Each row was made from one small tree. Brackets hold a mark, then the marks that hang from it, in the order of their numbers. Every link used is in the known rows. Write each row's tree.
Known rows:
(Z_114 Z_302 (Z_739 Z_868) Z_815): 47,29,16,31,31,17,-1,8,1,-4,14,1,26,-14,18,13,10,16,9,93,57
(Z_348 Z_815): -30,1,-1,24,-4,4,-4,1,2,1,4,6,-7,5,27,-14,12,-25,16,19,4
(Z_348 (Z_815 Z_114 Z_807)): -43,-8,4,18,-1,13,-4,19,16,15,-7,12,0,3,37,-15,11,-48,35,5,-30
(Z_643 (Z_114 Z_302 (Z_739 Z_868))): 53,11,24,3,30,19,-4,14,8,1,1,8,24,-22,0,18,-17,28,-13,48,31
(Z_815 Z_348 Z_807): -32,14,1,30,-23,15,-4,22,17,-1,1,12,4,-18,16,-20,11,-4,43,-57,-39
(Z_302 (Z_114 Z_643 (Z_739 Z_868) Z_815)): 25,51,-10,11,16,-1,-9,22,-35,-22,4,-2,8,-23,9,25,25,-24,-1,38,-4
(Z_114 Z_302 Z_739 Z_815): 17,19,27,72,31,1,-5,7,22,15,18,10,23,1,13,9,6,7,18,70,51
(Z_815 Z_114 Z_807): -14,-9,5,-8,4,9,0,17,11,14,-11,6,6,-5,9,-5,-2,-24,20,-16,-36
(Z_643 (Z_114 Z_739 (Z_815 Z_807))): 0,27,21,86,7,14,-8,16,32,39,17,30,22,-17,7,20,9,3,28,15,-7
(Z_114 Z_302 Z_643 (Z_739 Z_868)): 22,30,11,-6,22,-5,-7,6,-20,-26,-11,-15,17,-33,-3,3,-6,-5,-5,29,9
(Z_815 (Z_114 Z_302 Z_739) Z_348): 16,1,26,49,30,-1,-4,28,24,4,3,10,20,-27,32,2,-8,0,16,-5,-12
(Z_348 (Z_815 (Z_114 Z_643 Z_739) Z_807)): -59,22,15,54,7,-13,-14,19,7,5,-15,6,4,-32,27,-5,9,-64,33,-10,-61
(Z_643 (Z_114 Z_815)): 29,-6,-4,50,3,15,2,-1,7,36,21,23,20,9,14,15,-2,6,-1,35,11
(Z_868 (Z_739 Z_114)): 7,7,-7,12,20,8,8,-5,-12,-6,7,5,-10,-23,-15,0,-10,17,15,4,-7
(Z_643 (Z_114 Z_739 Z_815)): 29,18,17,82,17,4,-4,2,19,34,22,26,20,-14,12,31,2,12,1,37,11
(Z_868 (Z_739 (Z_114 Z_302))): 16,-2,5,14,34,10,7,1,-2,0,8,3,2,-7,-16,-13,-19,26,19,34,26
(Z_815 Z_114): 14,-17,-1,-13,15,0,4,7,0,7,-7,1,5,-3,13,6,-8,-16,-8,7,-21
(Z_348 (Z_815 Z_807)): -56,10,5,27,-15,15,-8,11,17,7,-1,11,-4,4,23,-24,17,-33,41,1,-9
(Z_812 Z_302): 12,-13,-8,-13,3,12,-2,1,5,0,3,3,1,-12,9,-5,-2,-4,-8,-7,39
(Z_739 (Z_114 Z_302 Z_643) Z_868): 33,13,-5,-29,20,7,1,-7,-38,-18,-6,-11,8,-24,-34,-4,-10,1,-7,9,1
(Z_739 (Z_114 Z_302) Z_868): 45,6,5,-31,27,24,4,-2,-16,-10,3,-3,5,-14,-26,1,-6,22,-2,27,34
(Z_868 Z_739): -1,0,-12,1,7,2,7,4,-8,-10,2,1,-1,-9,17,-11,-9,14,13,27,-3
(Z_815 Z_348): -5,5,-3,24,-11,7,0,10,5,-6,6,9,2,-16,21,-10,4,4,15,-39,-25
(Z_643 Z_114): 22,-11,3,9,0,8,1,1,7,22,5,15,10,-2,-2,10,-14,10,-12,-4,-8
(Z_302 (Z_114 Z_643 Z_739 (Z_815 Z_348))): -6,49,-4,81,3,-11,-12,29,-8,-6,15,14,9,-26,27,16,24,-31,22,-26,-36
(Z_812 (Z_302 Z_114)): 16,-5,-11,-30,9,13,-6,28,2,-4,4,7,-7,5,10,0,6,-14,-11,-13,48

Write each row's tree:
-19,-5,1,15,-9,15,-1,28,17,8,-5,14,9,-20,29,-12,3,-19,37,-51,-63  (Z_815 Z_114 Z_348 Z_807)
-22,19,-3,68,-21,22,-2,18,18,16,18,22,14,-10,31,-15,23,-8,54,-16,-25  (Z_114 (Z_815 Z_348 Z_807))
37,9,30,83,33,8,-5,9,29,37,23,24,32,-1,12,18,-8,19,6,63,42  (Z_643 (Z_114 Z_302 Z_739 Z_815))
16,2,3,63,4,15,2,10,16,14,23,15,23,8,39,-15,7,7,30,29,24  (Z_114 Z_302 (Z_815 Z_348))
27,4,1,49,35,16,10,-5,-1,15,25,13,13,1,1,-8,-7,24,29,73,46  (Z_868 (Z_739 (Z_114 Z_302 Z_815)))
34,34,7,33,23,-1,-5,2,-20,-12,6,-6,29,-25,11,7,6,-8,7,70,23  (Z_114 Z_302 Z_643 (Z_739 Z_868) Z_815)
-25,43,15,103,-7,14,-8,24,31,12,19,23,15,-30,28,2,27,-6,57,-18,-23  (Z_114 Z_739 (Z_815 Z_348 Z_807))
9,-1,13,77,-7,32,-3,27,35,40,23,35,35,7,31,-18,-1,10,46,5,0  (Z_643 (Z_114 Z_302 (Z_815 Z_348 Z_807)))
-20,19,19,53,5,6,-7,33,28,5,-3,16,10,-41,27,2,6,-17,39,-52,-60  (Z_815 (Z_114 Z_739) Z_348 Z_807)
16,46,-6,-29,14,-8,-10,25,-34,-35,-11,-11,-1,-31,-7,21,13,-22,-12,-4,-22  (Z_302 (Z_114 Z_643 (Z_739 Z_868)))
33,49,-3,31,11,22,-5,38,-9,-18,20,13,8,-28,36,23,33,1,18,22,0  (Z_302 (Z_114 (Z_739 Z_868) (Z_815 Z_348)))
-14,18,6,57,9,7,-5,-2,-2,24,12,11,18,-3,-25,-13,3,-21,39,8,-1  (Z_739 (Z_114 Z_302 Z_643 (Z_815 Z_807)))
14,20,9,2,24,5,-13,33,13,-9,5,8,-6,-18,5,17,11,-10,-9,-11,45  (Z_812 (Z_302 (Z_114 Z_739)))
-19,-10,9,-11,10,-7,-6,16,3,12,-19,-3,22,1,4,-22,-16,-40,20,-7,-35  (Z_815 (Z_114 Z_302 Z_643) Z_807)
38,14,8,-20,29,6,1,12,-11,-16,-9,-4,9,-39,13,26,1,-4,-12,31,-14  (Z_815 (Z_114 (Z_739 Z_868)))
65,17,18,38,33,25,-1,11,8,16,19,16,35,-14,14,22,-4,27,-1,88,46  (Z_643 (Z_114 Z_302 (Z_739 Z_868) Z_815))
-5,22,23,37,21,-23,-11,3,1,-8,-5,-9,15,-18,-8,-3,-12,-10,3,9,2  (Z_114 Z_302 Z_643 Z_739)
2,2,-21,-27,2,-4,-9,21,-19,-11,-4,0,-5,-6,2,-6,2,-38,-15,-35,14  (Z_812 (Z_302 (Z_114 Z_643)))
-16,16,-20,11,-8,12,-11,30,-6,10,7,13,8,3,14,-12,20,-50,22,-11,14  (Z_812 (Z_302 (Z_114 Z_643 (Z_815 Z_807))))
9,12,-31,34,-9,9,-7,29,-16,-2,18,14,9,-14,38,-8,20,-37,11,-31,5  (Z_812 (Z_302 (Z_114 Z_643 (Z_815 Z_348))))
17,11,-13,50,21,13,11,-9,-13,11,24,16,1,-15,-1,5,3,16,24,45,11  (Z_868 (Z_739 (Z_114 Z_815)))
41,27,-2,-41,25,22,-9,35,-9,-29,2,1,-3,-32,10,20,13,-4,-16,7,51  (Z_812 (Z_302 (Z_114 (Z_739 Z_868))))
-14,11,7,64,-8,26,-3,23,29,20,19,20,25,6,33,-28,12,-1,59,11,9  (Z_114 Z_302 (Z_815 Z_348 Z_807))
-35,25,11,49,-3,-11,-10,26,8,-1,-12,8,13,-54,21,-3,2,-39,35,-73,-92  (Z_815 (Z_114 Z_643 Z_739) Z_348 Z_807)
18,-23,7,14,18,9,2,22,14,7,1,7,19,-5,34,-14,-13,-5,14,-4,-15  (Z_815 (Z_114 Z_302) Z_348)
6,3,6,18,19,-10,-3,-9,-14,4,0,-3,5,-11,-37,-6,-14,-8,2,-17,-6  (Z_739 (Z_114 Z_302 Z_643))
-15,26,-13,77,-2,30,6,15,4,11,27,28,4,-30,16,-16,13,11,68,-11,-30  (Z_868 (Z_739 (Z_114 (Z_815 Z_348 Z_807))))
24,6,6,79,16,20,2,2,8,17,31,20,15,-9,7,-5,7,13,32,11,20  (Z_739 (Z_114 Z_302 (Z_815 Z_348)))
0,31,12,99,10,-11,-9,10,7,3,17,9,29,-26,25,-5,6,-13,29,12,-6  (Z_114 Z_302 Z_643 Z_739 (Z_815 Z_348))
28,33,-11,-39,18,4,-12,28,-29,-36,-7,-7,0,-41,1,14,10,-27,-21,-9,17  (Z_812 (Z_302 (Z_114 Z_643 (Z_739 Z_868))))
41,17,-11,12,21,13,3,-11,-36,-4,12,-3,19,-16,-17,2,2,-4,4,49,18  (Z_739 (Z_114 Z_302 Z_643 Z_815) Z_868)
-27,27,-12,26,-10,1,-9,27,-10,11,3,8,6,14,4,-4,24,-44,31,-7,-27  (Z_302 (Z_114 Z_643 (Z_815 Z_807)))
-1,28,3,-15,12,0,-7,20,-18,-19,-22,-8,14,-50,4,10,1,-35,11,-9,-63  (Z_815 (Z_114 Z_643 (Z_739 Z_868)) Z_807)
19,6,20,4,40,14,-5,19,3,-12,-5,-1,13,-20,43,1,3,-21,7,78,24  (Z_348 (Z_815 (Z_114 Z_302 (Z_739 Z_868))))
12,31,-4,43,19,-6,-14,23,-9,-2,13,10,7,-22,16,17,18,-36,-3,9,30  (Z_812 (Z_302 (Z_114 Z_643 Z_739 Z_815)))
11,18,36,89,21,18,-8,21,42,43,17,30,33,-1,9,7,-2,10,33,44,26  (Z_643 (Z_114 Z_302 Z_739 (Z_815 Z_807)))
